Each row comes from the steps of one path. Every step used is in the known rows, and no mark comes twice. Write the path behind each row, first mark first.
In the rows, 128 means zero.
Known rows:
pofom > nokimu > basur > vobofir > mepil: [115 116 108 138 134 177 111 107  75 148 125 162 111 142 162  95 118 118
 189 100 102 116 133 143 127 168 117 186]
sesom > vobofir > mepil > nokimu: [ 82 148 112 131 152 164 113  92  76 136 113 176 105 155 128  83 134 159
 190 117  89 105 134 116 149 178 122 155]
mepil > nokimu > kuniri > muvamas: [ 87 140 146 121 163 166  97 120 107 112 120 165  86 169 142 127 108 141
 215  87 128 100 135 132 135 169  92 148]
pogu > pofom > nokimu: [121 173 116 121 156 146 107 133  99 106 100 152 121 156 135 102 138 150
 197  98 131 108 148 142 137 121 120 138]
muvamas > kuniri > nokimu > basur: [115 137 140 111 161 173  91 114 120 139  98 200 110 180 171 126 136 128
 199  99 139 139 134 127 107 121 100 181]
sesom > vobofir > mepil: [ 96 135 114 115 157 160 123  82  72 129 113 164 113 155 141 100 147 147
 199 117 100  97 130 118 139 179 141 171]
nokimu > basur: [125 129 114 135 164 169 107 114 101 128 122 165 122 156 180 119 150 127
 207  97 151 110 129 130  99 142 119 175]
mepil > muvamas > kuniri > nokimu > basur > vobofir: [ 93 105 161 124 149 177  95 105 112 143 114 165 110 158 161 151 118 113
 216  91 136 149 121 134 100 148  96 204]
nokimu > pofom: [108 147 101 112 164 160 128 122 110 113 109 152 116 166 155 121 145 148
 192  88 147 103 152 145 117 125 131 143]
nemel > vobofir > sesom: [121 106 127 138 167 135 128  98  90 124  99 141 122 123 156 122 168 161
 187  98 120 109 126 120 137 160 140 189]
pogu > pofom: [120 154 113 117 164 143 114 115  95 111 110 146 127 166 138 114 151 147
 200  99 151 107 149 138 126 122 131 145]
nokimu > mepil > muvamas: [ 93 132 134 130 151 172 107 122 101 128 106 160 118 160 149 142 117 136
 231 105 141 101 119 136 112 169 115 175]
basur > vobofir: [106 128 132 137 160 162 118 106  96 118 111 141 115 140 152 120 144 134
 195 108 113 105 137 124 110 155 134 178]
muvamas > mepil > nokimu > basur: [106 134  97 140 155 174  95 123  96 156 119 197 112 157 178  91 138 162
 205 108 134 115 140 137 111 153  87 169]
muvamas > kuniri: [111 155 153 112 179 153 102 106 111 117 105 186 104 161 143 142 153 138
 210 117 126 125 135 122 115 132 136 176]
muvamas > mepil > nokimu > pofom > pogu: [ 98 160  87 116 154 176 109 140 110 133 111 175 112 155 142 107 130 173
 200  92 105 109 175 149 122 108  93 139]
kuniri > muvamas > mepil > nokimu > basur > vobofir: [ 87  81 106 139 151 180 101 113  83 151 137 159  94 144 175 111 122 157
 217  97 123 111 134 131 108 188  78 183]
nemel > vobofir: [117 130 127 131 168 155 115 107  88 129  90 139 121 147 155 115 153 155
 191  88 126  98 121 123 121 155 131 185]
pofom > pogu: [126 161 131 131 175 171 111 130 106 105 107 159 123 146 147 135 152 131
 212 101  96 106 149 121 100 114 130 163]
nemel > vobofir > mepil: [109 120 113 127 157 153 123  89  76 152 102 152 115 156 138  98 146 158
 186  99 115  97 122 133 142 171 133 189]
sesom > vobofir > mepil > nokimu > basur: [ 91 131 100 135 145 171 104  96  68 149 134 180 114 156 148  87 128 139
 195 104 116 113 122 122 140 176 109 171]
muvamas > mepil > nokimu > basur > vobofir: [ 98 111 104 147 138 181  96 116  84 161 125 171 112 142 174  91 130 154
 196 106 122 120 141 138 111 162  87 184]
vobofir > mepil > muvamas: [ 95 132 131 125 158 161 122  94  99 135 116 163 109 157 134 130 137 144
 227 108 119 104 123 142 122 173 135 169]
nokimu > mepil > muvamas > kuniri: [ 91 140 160 110 158 164  94 110 102 132 108 178 108 165 139 160 117 129
 238 116 138 120 115 134 114 158 115 191]

Write each row's path:
[104 149 132  99 154 148 102 126  99  98 116 140  96 174 137 125 106 140
 213  76 141 103 141 151 151 148 103 143] : pogu > pofom > nokimu > kuniri > muvamas
[ 96 113 152 122 140 170 101  96  83 151 130 169 100 137 142 139 107 110
 222 100 110 139 117 146 124 174 114 209] : pofom > nokimu > basur > vobofir > mepil > muvamas > kuniri
[109  99 104 133 143 173 119  89  70 156 139 153 120 150 163 103 134 115
 191 102 122 117 131 143 118 170 124 196] : nokimu > basur > vobofir > mepil
[ 94 160 146 100 142 153  86 127  97 122 107 168 109 167 118 147 101 138
 228 105 144 126 126 152 139 136 102 165] : pogu > pofom > nokimu > mepil > muvamas > kuniri
[101 127 159 117 161 175  89 113 126 138 105 185 110 171 164 148 126 123
 226  92 146 142 119 131 105 137 101 184] : mepil > muvamas > kuniri > nokimu > basur
[ 99 154 121 121 132 159  97 140  97 121 103 150 119 161 128 125 100 144
 223  98 144 105 127 155 137 147 101 149] : pogu > pofom > nokimu > mepil > muvamas
[ 80 126 131 121 158 158 123  81  80 129 118 151 112 147 132 122 137 143
 222 111 110 103 120 125 132 197 141 179] : sesom > vobofir > mepil > muvamas
[ 94 114 130  99 165 167 107 106 100 129 114 166  86 172 164 125 128 155
 225 101 132  93 146 140 123 186 101 174] : nokimu > kuniri > muvamas > mepil
[103 146 146 111 161 166 102 126 109  99 105 159  87 164 152 129 107 135
 216  86 118  95 133 137 134 169 107 155] : pofom > nokimu > kuniri > muvamas
[ 94 136 112 140 152 157 113 101  80 156 106 167 108 154 127  85 134 167
 181  97 101 102 123 130 153 168 113 172] : nemel > vobofir > mepil > nokimu
[ 90 147 170 113 168 167  98 113 136 123  83 183 101 170 138 151 131 142
 227 104 123 134 127 124 112 138 114 170] : mepil > muvamas > kuniri > nokimu
[109 157 103 106 155 178 116 147 126 109  91 159 119 174 151 119 131 145
 186  78 106 114 169 144 115  88 104 136] : kuniri > nokimu > pofom > pogu
[105 135  99 143 146 175 102 111  88 157 134 193 113 165 153  92 131 136
 194 104 125 116 131 140 130 156 104 164] : vobofir > mepil > nokimu > basur
[ 84 128  89 106 165 169 112 141 107 123 123 162  93 158 145 126 125 181
 222  85 108 101 166 142 118 133  87 137] : kuniri > muvamas > mepil > nokimu > pofom > pogu
[ 85 142 145  95 158 161 112 118 138 120  94 175 104 182 139 152 121 149
 211  85 145 131 140 146 122 122 109 155] : mepil > muvamas > kuniri > nokimu > pofom
[ 78 153 127 116 138 167 101  90  71 142 121 179  99 166 127  87 108 138
 189 106  98 106 138 135 165 182 109 162] : sesom > vobofir > mepil > nokimu > kuniri
[ 92  57 104 145 154 156 112 106  84 151 145 160  98 119 180 115 138 163
 209 108 118 121 136 126 120 195  88 183] : kuniri > muvamas > mepil > nokimu > basur > vobofir > sesom
[ 82 123 118 126 171 162 105 118 107 129 111 176  85 157 153 111 137 185
 223 113 114  95 144 123 117 180  95 148] : kuniri > muvamas > mepil > nokimu
[132 151 104 124 150 157  99 135  93 119 119 157 127 158 160 103 130 130
 199  88 155 119 138 149 125 119 108 154] : pogu > pofom > nokimu > basur
[ 96 134 131 100 156 171 100 122 103 121  99 170  76 165 162 115 109 159
 220  99 110  93 147 145 131 186  94 164] : pofom > nokimu > kuniri > muvamas > mepil
[ 91  90 122 135 130 185 115  94  97 162 118 154 116 162 158 113 110 119
 204  93 120 127 124 146 118 173 101 193] : kuniri > nokimu > basur > vobofir > mepil > muvamas
[ 70 109 135  93 135 164 122  90 108 148 113 162  98 175 122 136 106 142
 199  90 116 138 146 157 140 147 115 173] : basur > vobofir > mepil > muvamas > kuniri > nokimu > pofom
